What can hang from each mark:
z_970: z_354 z_768
z_354: z_658 z_664 z_840
z_768: z_970
z_840: z_354 z_569
z_234: z_768
z_664: z_354
z_658: z_779
z_779: z_658

In the rows, zero is written as 128.
Known rows, with every way that one mark hangs from another:
(z_779 z_658): [133 134 136 122 103 128 136 115 126 140 131 116 159 121 111 118 160 121
 121 139 130 120 120 130 127 129 125 125 133 142 145 140 129 138 128 141
 128 116 143 150 135 126 152 121  95 129 136 135 114 135 146 150 127 134
 131 142 132 128 131 132 114 152 119 118 151 124 153 124 161 142 133 134
 125 141 129 121 131 137 148 140 147 130 118 136 114]
(z_970 (z_354 (z_658 z_779) z_664 z_840) z_768): [151 146 117 107 142 165 109 146 165 105  92 150 156 151 124  50 132  94
 119 179 167 124 102  98 158 121 129 101 124 113  99 107  87 122 170 161
 114 166 127  89 143 152 163 113  84 158  98 162  75 167 147 102 125  89
 169 144 136  96 123  65 128 128 133 162 171 100  83 117 122 179 102 153
 179 121 131  96 135  69 162  71 147 125 118 145 150]
(z_840 (z_354 z_658) z_569): [147  86 144 108 114 170  89 136 134 150 117 167 151 138 108 140 134  97
 134 144 146 123 137 119 135 116 103 136 148 127 127 114 155 139 148 117
 132 149 116 114 120 135 146 134 115 141 123 122  75 156 138 119 165 134
 141  87 145  91 109 112 114 114 158 140 119 121 150 176 124 129 104 124
 172 116 137 131 143  94 135  82 175 148 135 146 132]
(z_354 z_658): [144 124 111 117 124 135 128 122 140 133 110 138 139 137 121  83 137 123
 125 134 135 136 134 107 131 118 110 109 136 137 129 122 128 118 133 137
 132 136 133 128 137 132 155 115 100 119 132 138 126 136 143 117 144 126
 129 149 127  91 125 114 120 123 132 126 127 110 118 138 146 131 128 134
 120 131 123 116 132 120 144 128 145 137 119 151 132]
(z_970 (z_354 z_658 z_664 (z_840 z_569)) z_768): [144 116 143  97 124 169 103 139 175 128  91 119 124 150 138  78 119  82
 136 187 169 107 113  97 129 117 134 103 126 133 101  91 109 135 161 137
 123 157 119  94 107 135 176 146  90 194 100 117  56 190 136 110 167 111
 168 133 118  96 119  64 114 141 150 176 144  96  85 131 114 154  98 150
 199 114 110 113 122  66 146  76 167 142 118 149 171]
(z_354 z_664 z_840): [129 133 136 144 125 144 128 119 134 132 109 118 125 117 102  66 112 116
 136 144 151 104 132 105 120 115 124 110 124 121 100 113 101 138 143 128
 129 155 128 124 137 142 132 131 109 158 129 130 110 132 135 113 148 104
 151 164 126  94 137 116 116 144 124 136 130 118  96 111 135 145 116 157
 153 121 117 134 127 105 133 144 149 116 100 123 146]
(z_970 (z_354 (z_658 z_779) z_664 (z_840 z_569)) z_768): [146 124 134 100 123 170  88 150 173 102  92 153 142 151 122  75 123  77
 142 185 170 102 117  99 154 126 125 115 118 118 101  85  91 122 181 150
 114 183 122  78 125 132 184 126  95 178  81 146  52 172 150 106 143 102
 171 118 137 105 114  71 127 121 136 180 163  95 100 142 106 164  89 152
 198 116 114 108 127  61 157  44 163 146 125 144 163]
(z_970 (z_354 z_664 z_840) z_768): [137 146 130 119 149 148 117 138 153 128 111 107 128 142 142  96 114 103
 131 184 153 117  99 118 143 127 154 104 120 116  98 124 109 139 139 143
 120 142 117 104 106 135 146 137 105 175 105 137  95 174 141 125 129  98
 155 147 116 124 126  62 126 148 146 155 160 106  80  92 103 161 113 160
 191 123 114 109 116  90 140 101 149 110 125 122 147]
(z_970 (z_354 (z_658 z_779) z_664)): [164 132 120 109 137 162 109 133 151 134  76 136 157 124 121  93 131  80
 141 139 164 139 137 111 148 115 120 111 127 124 124 109  93 124 168 161
  97 141 135  99 152 154 164  97  82 140 113 169  97 147 156 116 103  95
 148 114 140 106 126  89 125 133 108 156 156 116 115  95 118 169  95 145
 137 124 133 103 141 109 168 105 146 139 124 143 130]
(z_970 z_354 z_768): [132 141 125  95 161 129 108 145 148 115 116 115 126 146 161 153 131 108
 121 168 137 127  91 129 152 139 145 115 117 121 127 135 135 133 134 134
 122 113 119 104  97 135 136 126 113 153 118 134 118 170 122 136 110 131
 131 109 119 163 121  82 135 127 148 155 149 120 114 115 108 135 122 134
 158 134 130 106 111 117 134  92 131 115 157 130 135]
(z_234 (z_768 (z_970 (z_354 z_658 z_664)))): [148 143 117  88 136 168 139 145 156 154  97 114 164 126 167  84 144  75
 129 128 155 152 117 102 125 106 120  78 117 174 112 113 115 122 161 155
 108 107 129 114 132 127 134 115  70 146 126 185  63 172 176 132 132 106
 147 171 125 116 126  52 113 153 114 167 132  98 117  95 115 140  93 153
 132 148 138 101 123 109 123  95 172 154 109 139 102]
(z_768 (z_970 z_354)): [143 141 144 105 149 118 110 142 121 122 126 105 140 129 183 139 151  87
 133 134 129 141 105 135 134 124 133 103 116 116 122 134 141 147 137 125
 120  94 112 112 108 107 137 140  93 150 132 147 104 155 130 132 123 134
 120 120 128 189 128  96 150 143 129 140 141 128 125 120 122 147 114 140
 173 134 138 112 120 127 125 109 140 116 136 139 111]
(z_234 (z_768 (z_970 (z_354 z_658)))): [144 132 126  87 133 151 132 148 152 128 123 134 155 137 188  93 158  95
 124 134 146 163 105 107 137 125 120  94 116 149 115 137 133 124 151 154
 121  93 133 114 121 124 119 132  89 132 131 152  65 158 160 128 121 124
 138 165 121 166 114  80 116 140 124 147 123 112 127 130 134 138 108 137
 134 141 140 102 117 107 123  98 163 150 115 150  94]
(z_234 z_768): [129 123 127 113 123 125 144 141 148 122 139 149 145 118 132 127 128 128
 131 116 131 142 124 113 136 147 125 123 115 138 113 132 123 108 137 147
 131 116 151 131 127 126  87 125 150 114 111 125 107 130 149 139 130 121
 136 145 117 135 130 115 105 130 110 133 119 114 133 132 123 113 130 127
 105 121 121 121 125 118 113 136 142 138 113 115 110]
(z_658 z_779): [125 134 127 133 121 133 113 143 124 107 131 165 154 129 100 128 133 116
 131 132 133 131 131 127 145 129 127 142 122 103 122 124 115 117 152 132
 119 153 129 111 149 129 124 114 136 122 108 152 118 114 141 128 105 116
 132 108 137 117 131 153 133 119 108 122 146 128 148 140 123 144 123 121
 127 126 128 123 128 118 146 106 117 144 127 132 129]
(z_664 (z_354 (z_658 z_779) z_840)): [141 140 111 122 111 141 121 120 136 119 122 160 158 149  96  30 137 105
 121 162 146 143 128 100 170 131 116 123 133  95  96 119 102 126 158 137
 144 163 139 114 162 182 156 124  85 116 137 163  81 122 138  96 123 115
 151 148 135  97 127 104 107 122 105 127 147 103 113 160 169 183 120 139
 173 120 148  95 143 108 156  94 135 130  89 149 142]
(z_664 (z_354 (z_658 z_779) (z_840 z_569))): [131 114 128 119  93 150 108 123 146 102 117 163 166 148  97  59 131 104
 138 164 151 128 136 110 155 144 117 128 145  92  90 106 108 127 163 128
 146 182 131  95 162 180 171 137 100 138 114 144  63 134 130  96 147 126
 161 109 133  91 127 120 113 123 108 140 139 106 121 177 158 172 105 128
 184 115 135 109 141  88 153  65 159 148  91 157 152]

Rows:
[144  97 133 112 105 190  77 147 148 150  94 180 173 129  67 118 137  76
 140 147 162 110 156 119 129  99  99 147 141 130 124  97 123 126 172 131
 111 167 111  96 134 139 164 110 118 148  92 144  50 146 165 111 157  97
 153  93 157  56 112 108 110 119 126 163 146 120 150 150 111 149  80 146
 133 106 134 125 145  87 153  66 174 152 120 142 142]  (z_840 (z_354 (z_658 z_779) z_664) z_569)
[153  99 136 107 118 187  92 129 147 167  99 146 154 121  94 121 120  84
 138 155 157 113 151 118 115  96  92 133 139 145 125 102 134 135 155 127
 115 161 114 108 127 137 160 121 102 160 122 138  59 155 155 116 173 113
 148 115 150  67 112  92 110 116 140 165 125 119 153 142 117 135  91 136
 156 118 132 133 141 102 137  81 186 158 127 149 141]  (z_840 (z_354 z_658 z_664) z_569)
[155 145 126  97 145 156 125 126 151 151  85 109 143 134 160 102 145  75
 126 140 142 139 119 123 126  90 120  95 126 142 111 114 111 136 157 143
 109 104 111 114 122 127 169 130  54 160 149 174  92 173 165 127 136 111
 138 156 137 131 119  72 143 150 130 158 149 119 108  84 127 156  96 157
 158 153 137 108 126 125 139  89 153 141 120 158 121]  (z_768 (z_970 (z_354 z_658 z_664)))
[150 114 143 105 110 179  89 148 153 131  96 152 160 138 134  78 133  60
 153 152 169 115 129 110 125 103 106 103 124 107  95  94 102 143 192 147
 117 159 115  88 141 134 173 130  75 182 112 153  39 170 155 108 158  98
 158 123 136 113 119  95 139 152 118 169 153 102 113 151 122 170  76 148
 196 119 127 109 131  71 148  55 168 152 107 159 139]  (z_768 (z_970 (z_354 (z_658 z_779) z_664 (z_840 z_569))))
[141 127 112 126 118 160 121 125 148 130  94 160 155 145  83  70 130 102
 126 135 148 119 146 107 133 101 110 118 126 140 126 104  90 107 154 153
 105 157 135 112 162 151 169  96 107 122 123 175  98 125 165 114 123  93
 157 148 144  54 130 116 130 131 101 142 152 121 117 122 126 152 105 140
 113 145 128 116 137 108 153 108 131 157 111 158 136]  (z_354 (z_658 z_779) z_664)
[123 113 146 129 109 135 118 118 134 129 130 124 136 130 118 101 119 123
 145 155 135 119 131 130 146 146 133 133 138  97  88 116 126 146 130 110
 152 163 121 110 123 153 130 159 114 163 132 100  75 122 114 106 154 133
 145 117 126 144 129 115 114 137 119 142 121 112 118 160 139 153 114 130
 182 102 132 125 137 110 121  94 148 116  95 135 138]  (z_664 (z_354 (z_840 z_569)))
[136 116 134 128  85 166 105 129 155 116  93 169 159 144  78  53 123  94
 147 149 157  99 141 103 124 112 104 130 126 115  99  83  91 114 180 147
 118 179 137 106 155 146 172 128 100 150 102 136  69 145 156  90 154 100
 155 138 141  54 125 121 122 130 106 156 150 106 119 169 137 155  95 139
 161 112 112 128 146  71 154  95 169 162  96 155 157]  (z_354 (z_658 z_779) z_664 (z_840 z_569))
[126 151 118  95 159 143 115 138 160 144 104 103 130 121 156 143 128 106
 125 165 147 121 117 128 135 124 150 115 109 132 122 119 114 141 129 143
 100 125 112 100  99 120 144 117  98 167 109 144 106 165 147 134 112 106
 144 118 125 132 128  65 141 130 136 166 155 121  96  71  87 149 109 148
 153 144 124 113 116 121 134  99 138 122 146 120 146]  (z_970 (z_354 z_664) z_768)
[164 124 135 118 136 146 125 125 134 121 116 124 138 147 172  59 135  90
 126 156 147 143 104 105 135 120 119  82 134 115 102 119 129 142 165 141
 142 106 119 126 131 129 167 150  70 155 146 147  87 165 138 115 147 115
 145 159 126 159 123  92 137 141 146 132 122 110 101 129 158 164 109 153
 183 104 138 103 125 100 145  95 153 127 105 166 126]  (z_768 (z_970 (z_354 z_658 z_840)))
[139 135 148 120 146 139 113 144 114 119 132 108 131 138 179  99 128  99
 135 150 138 138  99 124 140 130 139  97 133 103 106 128 127 153 147 133
 133 120 115 113 122 122 142 153  90 167 148 134  96 163 126 114 144 119
 131 136 123 197 125 101 143 148 143 137 129 119 106 134 140 158 111 134
 198 116 135 114 115 106 126 103 141 110 120 141 119]  (z_768 (z_970 (z_354 z_840)))
[148 141 119 105 130 167 111 151 161 119 109 158 180 139 146  32 145  67
 132 146 168 143 109  88 146 116 117  84 115 135  89 108  85 115 193 171
 122 141 148 101 154 141 134 120  72 136 119 182  34 165 170 113 127  88
 158 175 127 117 126  79 117 148 105 154 145  94 104 142 133 165  81 161
 171 125 124  93 127  69 142  77 157 149  91 147 114]  (z_234 (z_768 (z_970 (z_354 (z_658 z_779) z_664 z_840))))
[157 120 122 112 130 181  98 134 143 162 107 180 175 139  79  90 135  87
 121 142 163 122 141 112 134 111  99 135 133 136 120 110 116 123 170 140
 109 164 124 113 147 156 154 103  91 127 118 184  72 128 166 121 141  95
 146 121 153  57 122  98 116 110 128 149 141 124 148 121 119 158  92 144
 152 124 145 119 148 105 151  84 154 139 122 142 135]  (z_840 (z_354 (z_658 z_779) z_664))
[141 154 109  89 153 154 102 147 175 128  89 147 163 141 122  93 137  88
 118 168 161 131 107 106 158 119 132 117 111 124 120 104  98 118 163 160
  97 153 123  89 125 143 176  97  96 145  95 179  91 168 170 130 116  98
 160 126 134  92 119  74 131 130 115 162 180 107 100  97 111 170 100 143
 147 154 123  96 129 100 158  71 143 146 138 147 148]  (z_970 (z_354 (z_658 z_779) z_664) z_768)
[143 116 136  99 113 155  85 156 163  83 106 172 143 164 142  91 143  89
 138 180 158 119 101 100 162 143 129 118 123 106 103  94 110 126 180 150
 128 171 123  85 119 134 168 133 105 157  84 121  60 187 135 102 143 122
 164 101 124 121 119 104 127 108 147 161 162 100 102 183 122 161 102 128
 202 118 113 105 130  51 150  52 154 145 129 151 162]  (z_970 (z_354 (z_658 z_779) (z_840 z_569)) z_768)
[145 137 120 123 123 132 143 110 133 135 123 127 140 143 117  29 129 112
 117 169 143 146 123 100 150 132 122 107 141 112  88 126 112 135 139 125
 159 152 136 131 146 178 160 141  86 130 136 147  90 130 136 108 139 124
 140 158 125 114 128  87 112 134 125 127 129 107 103 139 164 171 126 147
 166 123 148 110 142 117 153 108 161 118  90 154 141]  (z_664 (z_354 z_658 z_840))
[143 115 148 104 103 166  93 163 160  99 133 177 164 144 157  74 152  81
 149 144 156 142 110  98 151 128 110 106 120 118  93 110 111 122 205 158
 129 142 138  96 143 124 128 144 104 153  98 139   4 172 154 108 144 119
 155 133 120 161 112 109 119 138 118 152 144  92 125 194 143 149  87 127
 174 113 129 103 132  58 130  58 169 150 100 153 118]  (z_234 (z_768 (z_970 (z_354 (z_658 z_779) (z_840 z_569)))))
[156 130 134 103 128 147 102 144 146 117 116 153 167 147 151  96 168  72
 129 137 144 153 110 123 149 116 122 118 122 113 126 123 126 128 167 142
 114 123 120 100 140 111 173 125  77 129 131 180  90 160 159 121 117 119
 136 124 139 148 124 102 147 133 112 139 148 114 126 136 131 168 100 135
 162 145 141 100 135 113 145  78 136 143 135 158 117]  (z_768 (z_970 (z_354 (z_658 z_779))))
[114 105 148 136 106 160 113 127 142 133 114 128 118 125 108  99 107 111
 154 145 141  91 147 115 114 116 126 123 133 117  99  96 105 137 152 128
 127 162 120 121 131 125 134 146 119 167 112 112  84 142 129 105 165 106
 157 137 125  86 127 118 120 132 132 153 131 119 106 142 114 131 101 142
 150 102 103 143 129  92 122 116 160 133 104 135 155]  (z_354 z_664 (z_840 z_569))
[158 107 117 114 124 152  96 139 130 130 124 195 175 140  90  94 139  96
 127 142 154 131 128 116 147 120 104 138 137 114 136 127 136 130 159 131
 125 160 132 114 149 151 152 101 105 119 114 170  68 122 155 120 122 110
 131 102 145 102 120 127 120 101 137 135 141 124 159 162 132 150 108 135
 154 126 152 116 150 102 154  88 140 139 132 138 127]  (z_840 (z_354 (z_658 z_779)))
[138 101 137 118  91 152 123 127 147 124 120 149 125 145 116  76 123 110
 139 147 147 117 134 101 123 121 113 124 137 125 100 104 128 126 155 130
 136 165 130 125 150 132 166 153 117 152 123 109  81 152 123 108 178 124
 150 136 132  98 117 130 119 123 142 133 119 111 103 179 158 133 116 133
 173  97 121 132 144  86 137 109 159 139 106 161 152]  (z_354 z_658 (z_840 z_569))
[134 116 127 113  93 140 126 110 144 132 115 124 138 143 119  63 126 114
 136 166 146 127 138 112 140 137 120 122 148 111  90 110 127 137 144 123
 155 155 125 116 144 162 157 150 101 149 135 120  70 135 132 106 164 135
 151 126 128 102 124 103 105 125 126 139 126 111 108 166 164 154 117 140
 175 109 136 123 135  96 136  75 166 136  89 161 146]  (z_664 (z_354 z_658 (z_840 z_569)))
[154 132 128  94 141 138 124 134 123 133 110 118 139 129 175 105 146  91
 121 134 146 162 109 128 134 107 118  99 121 136 121 131 141 136 150 142
 114  99 117 115 124 117 169 142  70 139 148 159  96 161 152 126 132 126
 133 138 139 147 113  93 138 138 138 141 134 118 130 116 139 155 112 136
 162 142 141 101 127 122 137  87 149 131 120 161 112]  (z_768 (z_970 (z_354 z_658)))
[152 134 112  83 158 133 119 143 155 127 101 122 128 154 161 112 131 104
 113 173 148 146 103 113 152 125 137 114 119 134 127 128 139 131 133 140
 123 118 125 113 105 135 171 122  99 150 108 135 102 170 137 137 128 130
 146 128 122 142 116  75 124 119 147 147 153 110  96 116 132 142 128 135
 161 143 128 103 122 104 139  83 138 137 141 146 138]  (z_970 (z_354 z_658) z_768)
